What can hang from each mark:
j712: j417
j867: j493 j567
j567: j867
j692: j141 j567
j493: j208
j417: j141 j712
j141: j417 j692 j867
j754: j712

Every row comes from one small tree of marks. The marks that hang from a mark follow it in brackets, in the order of their numbers. Every link used is in the known rows. Which tree was each row made from?
Known rows:
j712[j417[j141[j867[j493]]]]: [  0   3  33  15 -20  -5   6  13   3 -21   8  -7   7   7 -15   0  14  -5
 -19  10   1   3  12]
j692[j141 j567]: [  1   2 -13   1   2   7  -6  28   5   5   7   4 -16  -2  14   1  -1   3
  -8  -2  -4  -8   3]
j417[j141[j692]]: [  4  -5   6  -3 -14  17   2 -21   2  -4   0   6  -3   6   6  -2  16  15
   7   0  12   9  -1]
j754[j712[j417]]: [ 10   0  15  10 -11  -6   4  27  11 -14  12 -10  -2  -4 -15   1  -6  -1
   1   4   3   2   0]
j692[j141[j417 j867] j567]: [ -1   0   9   9  -1 -11   5  48  -2  -6  19  -4 -11  -2   2  11   2 -10
 -23   6 -15 -16  13]
j867[j493 j567]: [ -9   8   4   2   3  -4 -10  19  -3 -10   5   2  -1  -2   5   7   7   2
 -15  -1  -5  -8   7]
j417[j712]: [ 6 -4  3  1 -9 12  3 -9  9 -9  4 -2 -9  3 -4 -8  1  9  9  1  7  4  1]
j692[j141[j867[j567]]]: [ -2   9  -6   2  11 -11  -8  50 -11   3   7   2  -9  -5  11  14   5  -9
 -22   3 -17 -16   7]
j417[j141[j692] j712]: [ 10  -8   9  -3 -23  29   6 -29  12 -14   4   3 -13   9   2 -10  16  23
  17   0  18  14   0]
j867[j493]: [-2  5  5  6 -3  2 -3 -4  6 -3  2 -1  8  4  4 -2  8  0 -5 -1  0 -1  8]
j692[j141[j417[j712]]]: [ 10  -3   9  11 -13   4   7  24  15 -14  19  -7  -9   2  -7  -3   2  -5
  -6   4  -1  -4  13]
j141[j692 j867]: [ 0 -1  4 -1  2 -1  2 -4 -7  2  0  1  4  2 12  7 13  1 -1  2 -4 -4  0]
j712[j417[j141]]: [  3  -3  23   7 -20   0   7   9   3 -20   6  -4  -4   2 -18  -3   3   1
  -6   5   7   8   1]
j567[j867[j493]]: [  2   5  -1   2  -2  12  -5 -19   9   2  -1   1   6   5  10  -6   6   5
   1  -2   3   1   0]
j141[j417[j712] j692[j567] j867]: [  0  -9  23   3 -13   5  13   9   2 -22  19  -4 -18   3   1   4  12  10
   1   7   0  -6   8]
j754[j712[j417[j141[j692 j867]]]]: [ 13  -2  27   8 -23   3   9  14   6 -17  12  -5  -2   2  -8   4  13   8
   2   9   7   8   1]
j567[j867[j493[j208]]]: [  9   3  -6   9 -15   9  -9 -22   5  -2  -6   6  11   6  13  -2  14   8
  -9  -1  12  -9  -7]
j417[j141[j692 j867] j712]: [  9  -8  14  -1 -20  21   8 -23   4 -12   4   2  -9  10   2  -5  21  18
  10   5  11   9   2]
j712[j417[j141[j692[j567] j867]]]: [ -2  -5  25   3 -19   3   7  15  -3 -20  10   0 -14   3  -2   5  13  10
  -7   7   3   0  -1]
j417[j141[j867[j567]] j712]: [  3  -1  15  -2 -13   7   2  13  -6 -19   7   2 -21   3  -8   2  11  13
  -5   7   3   2   4]

Which tree is each row?
[  7   0  20   7 -22  17   6 -14   9 -16   6  -2  -2  12  -5  -9  18  10
  -3   6   8   8  11]	j417[j141[j867[j493]] j712]
[  9  -2  14  12  -9  -4   9  30   7 -13  19  -9  -6   2  -8   2   6 -10
 -12   8  -9  -8  16]	j692[j141[j417[j712] j867]]
[ -2   6   0  11 -11  -7 -15  15  -6 -13   1   8   2  -1   9  12  15   5
 -25   0   5 -18  -1]	j867[j493[j208] j567]
[  2   7 -13   2   1  19 -11  10  15   8   6   4  -9   4  24  -4   5   8
  -7  -4  -2  -8   4]	j692[j141 j567[j867[j493]]]
[  7   2  18  18 -13  -1   6  26  14 -15  20 -11   2   6  -4   0  13 -10
 -17   7  -9 -10  23]	j692[j141[j417[j712] j867[j493]]]
[  3  -5  22   5 -21   7   6  -1   4 -19   6  -2  -4   4  -7  -1  12   8
   1   4  11   8  -2]	j712[j417[j141[j692]]]
[ -4   0  14   1 -15  17   0  -7   1  -8   6   6  -6   8  15   2  24  18
  -6   2   5   0   7]	j417[j141[j692[j567] j867[j493]]]
[  4  -4  13  10 -10   1   8  41   8 -15  23  -7 -20   0  -2   2   3  -1
 -13   7  -9 -12  14]	j692[j141[j417[j712] j867] j567]
[ 12   0  27  11 -22  -4  10  26   5 -18  11  -9  -3   1 -20   2   3   1
  -4  11   3   8   3]	j754[j712[j417[j141[j867]]]]
[ 14  -4  21   6 -25  11   6   6  14 -19  12  -4  -5   2  -9  -1   9  14
   8   4  14  12  -1]	j754[j712[j417[j141[j692]]]]
[  2  -2  28   9 -18  -8  10  17  -4 -18   6  -6  -1   3 -18   2   7  -4
 -12  11   0   3   4]	j712[j417[j141[j867]]]
[ -4   2  28   6 -12 -14   3  40 -12 -24  10  -3 -11  -2 -16  12   7  -1
 -22  10  -4  -4   3]	j712[j417[j141[j867[j567]]]]
[  1   1  32  12 -21   2   6   1   3 -20   8  -4   8   8  -3   2  23   2
 -12   8   4   3   9]	j712[j417[j141[j692 j867[j493]]]]
[ -3   0  11  -6  -6   4  -1  10 -13  -9   4   7 -11   2   8  12  19  12
  -8   4   0  -2   0]	j417[j141[j692 j867[j567]]]
[ -6   7  16   3  -8  -1  -5  17  -9 -13   5   4  -3   4   0   8  17   5
 -20   5  -3  -3  11]	j417[j141[j867[j493 j567]]]
[  5  -1  -9   4 -16  20 -12 -24   5  -4  -1  12  -2   6  30   2  21  23
  -4  -4  16 -12 -12]	j141[j692[j567[j867[j493[j208]]]]]
[  4  -8  24   6 -12   0  13   1   3 -19  16  -7  -4   4  -4   3  15   2
   1   8  -1  -3   9]	j141[j417[j712] j692 j867]
[  3   9  -1  11   2  -2  -5  24   5   6   5  -1  11   4  12   3  12 -12
 -20   3 -12 -10  15]	j692[j141[j867[j493]]]
[  4  -6  15  -3 -20  20   3  -7   6 -16   8   3 -20   4   5  -3   9  22
   6   1  13   6 -10]	j712[j417[j141[j692[j567[j867]]]]]
[ -2  -4  21   6  -4 -11  11   9  -6 -10  12  -4   5   1   1  12  15  -6
  -8   6  -7  -7   8]	j141[j417 j692 j867]
[  9   5 -19  11 -14  17 -16   6  10   3   1  10  -5   4  27   0  12  10
 -18  -3   7 -17  -4]	j692[j141 j567[j867[j493[j208]]]]
[  0   3  -8   3   4   0  -3  36  -2   7   8   2 -12  -1  14   6   3  -2
 -15   2 -12 -13   6]	j692[j141[j867] j567]
[-3  4 -3 -2 -2 16 -6 -9  8 -1  3  3 -7  3 15 -5  3 13  0 -3  3 -3 -1]	j692[j567[j867[j493]]]
[ -1  -4  24   3  -7  -6   6  24  -6 -26  19  -4 -14  -1  -2  13  14   5
  -8   7  -5 -10   8]	j141[j417[j712] j692 j867[j567]]
[  3  -3  14  -5 -14  15   1   1  -5 -19   8   5 -20   5   5   5  20  19
   1   4   6   2   1]	j417[j141[j692 j867[j567]] j712]
